Each row was made from one walk, in order. Every step used is in the known rows, and no mark comes twice. Write each row's walk.
(in the rows, 128 means zero)
Known rows:
J > E: [119 146 147 132 130 117  68 147 170 151 119 173 112 129 133 141 126 124
 103  63 128 136 143  91  76]
X > N > H > Q > F: [128 182  85 114  79  94  96 153 125 152  78 160 128 131 123 125  82 156
  87 130 149 143 168 153  75]
X > N > H > Q: [134 160  97 129  98  97  99 159 136 160  93 177 128 125 124 137  75 146
  92 106 123 126 145 157 106]
H > N > V > X > Q: [122 126 123 162 105 122 104 179 121 174 137 148 105 187 156  92 120 136
 120 116 132 122  94 156 125]
N > V > X > Q > F: [112 140 114 134  83 113  99 169 109 176  95 139 107 165 143  98 130 135
 120 157 157 130 151 138  83]
N > H: [124 149 125 139 122 119  95 147 166 175  80 156 127 126 105 167  95 151
  89 100 126 106 142 134 102]
N > V: [124 133 140 165 126 143  97 177 136 156 124 158 115 152 115 137 116 139
 125 110 158 137 133 111 106]
Q > H > N > V > X: [133 128 150 171 139 154 105 148 141 151 180 167  95 178 160 113 117 112
 118 112 160 149 107 135 128]
N > V > X > Q > H: [116  95 131 149 123 146 114 152 135 185 147 166 115 147 149 111 111  92
 119 135 150 107 120 145 126]
F > Q > X > V: [107 130 151 163 142 131  68 134 168 224 166 163 124 130 121 118 133 169
  79  99 123 119 131 103  44]
F > Q: [102 134 159 124 149 123  96 149 156 176 134 153 123 164 113 137 105 143
  96 122 161 141 132 120  54]
J > F: [103 166 116 137 117 114  50 165 161 181 141 187 107 135 135 145 115 107
  99 125 142 136 139 103  81]
F > Q > N: [104 131 144 117 133 151  85 151 188 182 131 154 140 180 129 137  80 137
 114 105 184 150 127 137  23]
R > X: [ 95 159 121 144 122 138  75 159 185 190 119 153 100 117 127 114 123 125
 119 123 134 116 160 101  91]
H > N > V: [132 149 134 180 127 147  95 181 139 141 153 151 116 182 131 119 105 154
 115  89 160 152  97 129 118]
V > X > N > Q > F: [124 135  97  91 100 106  64 161 127 160 160 146 112 162 142  94 114 129
  76 162 150 156 179 124  67]
V > X > N > H: [133 133 129 144 109 111  81 141 151 190 126 175 110 152 146 122 112 123
  95 131 109 113 152 144 116]
V > X > Q > F: [ 98 158 106 104  91 100  86 161 118 182  83 139 111 155 145  93 122 132
 108 151 140 119 163 142  64]
V > X > Q: [103 132 120 118 112 105  90 167 132 195  99 155 108 154 146 102 121 117
 115 130 110  99 140 145  91]
F > Q > X: [ 97 126 153 133 135 145  69 156 152 197 185 143 132 149 116 133 100 169
  89 115 153 134 108 103  35]
H > Q: [112 177 108 108 126 103 100 169 128 143  81 168 116 122 117 138  88 141
 111  96 137 137 149 133  72]
X > N > V: [132 123 134 173 114 141  81 182 129 164 167 170 121 169 137 101 115 125
 124 127 149 139 137 122 120]
Q > X: [103 146 126 134 125 147  52 172 146 187 160 147 128 126 119 127  99 158
 101  99 129 117 126 104  56]
V > X: [111 150 143 121 139 115  83 151 142 172 113 166  91 149 143 122 129 113
 120 125 122 126 160 119  79]
H > N > Q: [127 139 100 112 137 123  78 177 157 140 163 136 129 161 116 130  81 163
  64  86 143 148 108 131  96]

Which walk is each row?
[125 131 152 157 128 131  96 160 128 165 127 166  87 161 140 125 141 121
 133 133 142 141 144 112 104]
N > V > X
[ 98 163  95 108  90 108  84 173 127 179  80 133 133 146 125 101 103 147
  99 133 150 117 156 142  61]
X > Q > F
[117 154 109 147  83 116  96 172 113 164 121 132 108 188 153  84 121 149
 113 138 157 143 122 152  93]
H > N > V > X > Q > F
[126 129 115 154  98 138  58 159 156 202 164 158 140 131 125 127  88 157
  83 111 113 105 123 132  97]
Q > X > N > H
[122 108 162 150 126 153 100 150 159 175 148 163 106 195 148 129 120 122
 138 133 182 162 125 127  57]
F > Q > N > V > X
[127 168 102 121 112  99 112 152 143 152  54 166 124 109 104 168  77 158
  95  92 129 121 141 148  94]
N > H > Q
[126 111 100 107 123 119  66 178 147 162 177 156 133 149 121 109  91 131
  71 125 136 137 148 125  95]
X > N > Q
[120 112 151 158 123 168 101 164 170 170 145 154 134 189 124 141  94 145
 131 112 201 163 110 128  56]
F > Q > N > V
[128 118 121 179 120 161 114 173 140 158 173 151 134 173 140 108  86 132
 108  94 167 131  76 155 141]
X > Q > H > N > V
[118 115 110 154  93 158  95 190 155 179 114 151 143 170 132 120  88 136
 139 102 172 126 109 150  85]
X > Q > N > V
[132 144 148 169 129 134  95 164 131 150 153 159  88 186 154 112 127 134
 127 110 143 153 113 129 116]
H > N > V > X
[ 99 140 133 124 118 142  62 150 197 195 160 178 130 177 142 148  89 119
 106 121 187 161 117 124  24]
J > F > Q > N
[114 135 120 137 130 137 102 153 149 173 165 156 119 170 164  91  89 109
  93 100 135 115  94 167 117]
V > X > Q > H > N
[127 115 131 180 102 160  61 187 125 182 209 161 128 161 137  97 112 146
 119 122 145 136 115 110 102]
Q > X > N > V
[129 128 114 168  93 145  74 191 108 165 191 168 124 146 137 100  99 153
 121 117 148 146 115 121  97]
H > Q > X > N > V
[127 157 104 161 111 108  82 137 156 204 103 175 125  86 111 144 109 182
  77  75  98 103 139 125  75]
N > H > Q > X > V
[118 139 136 130 123 116  67 159 133 182 162 179  99 168 164  83 124  98
 116 138 115 128 164 130  94]
V > X > N
[134 131 138 181 138 169 106 162 148 140 182 160 125 169 136 123  93 130
 108  90 175 149  89 135 131]
Q > H > N > V
[ 98 144 145 135 133 114  72 146 165 190 163 181 112 161 130 149 114 122
  87 140 165 152 121 104  58]
J > F > Q
[100 123 149 138 148 141  86 127 178 189 194 189 122 144 137 151  98  90
  82 140 182 145 115 113  77]
J > F > Q > H
[125 123 148 190 134 161  97 149 160 160 226 177 118 186 146 136  99 120
  94 118 198 171  69 124 118]
J > F > Q > H > N > V
[118 119 126 163  93 127  50 145 167 222 208 176 134 147 136 140  95 147
  67 139 137 130 100 120  83]
J > F > Q > X > N > H
[129 177  96 112  79  87  95 141 118 158  84 166 108 139 143 118 102 143
  94 144 139 145 177 152  75]
V > X > N > H > Q > F
[123  98 152 179 113 161  72 176 130 189 228 158 132 178 135 100 111 153
 109 136 162 148 102 111  84]
F > Q > X > N > V
[136 154 106 124  98  91 101 148 128 166  98 184 107 132 141 129  95 131
 100 121 113 125 152 158 107]
V > X > N > H > Q
[117 133 125 138 104 135  78 133 207 200 125 174 138 159 124 183  79 138
  88 116 175 142 110 138  53]
J > F > Q > N > H
[107 114 159 127 165 150 109 128 170 176 168 165 132 148 125 137  90 109
  89 122 178 135 126 127  74]
F > Q > H
[130  88 117 107 138 138  81 144 153 170 208 173 120 143 149 108  97  85
  74 140 145 132 147 130 110]
V > X > N > Q > H
[114 149  93  88 112 113  76 166 143 147 118 130 128 137 103 133  99 156
  72 135 168 151 167 113  53]
N > Q > F
[ 91 136 140 143 121 137  44 155 161 210 211 165 122 144 128 144 107 149
  85 131 155 144  99  90  38]
J > F > Q > X
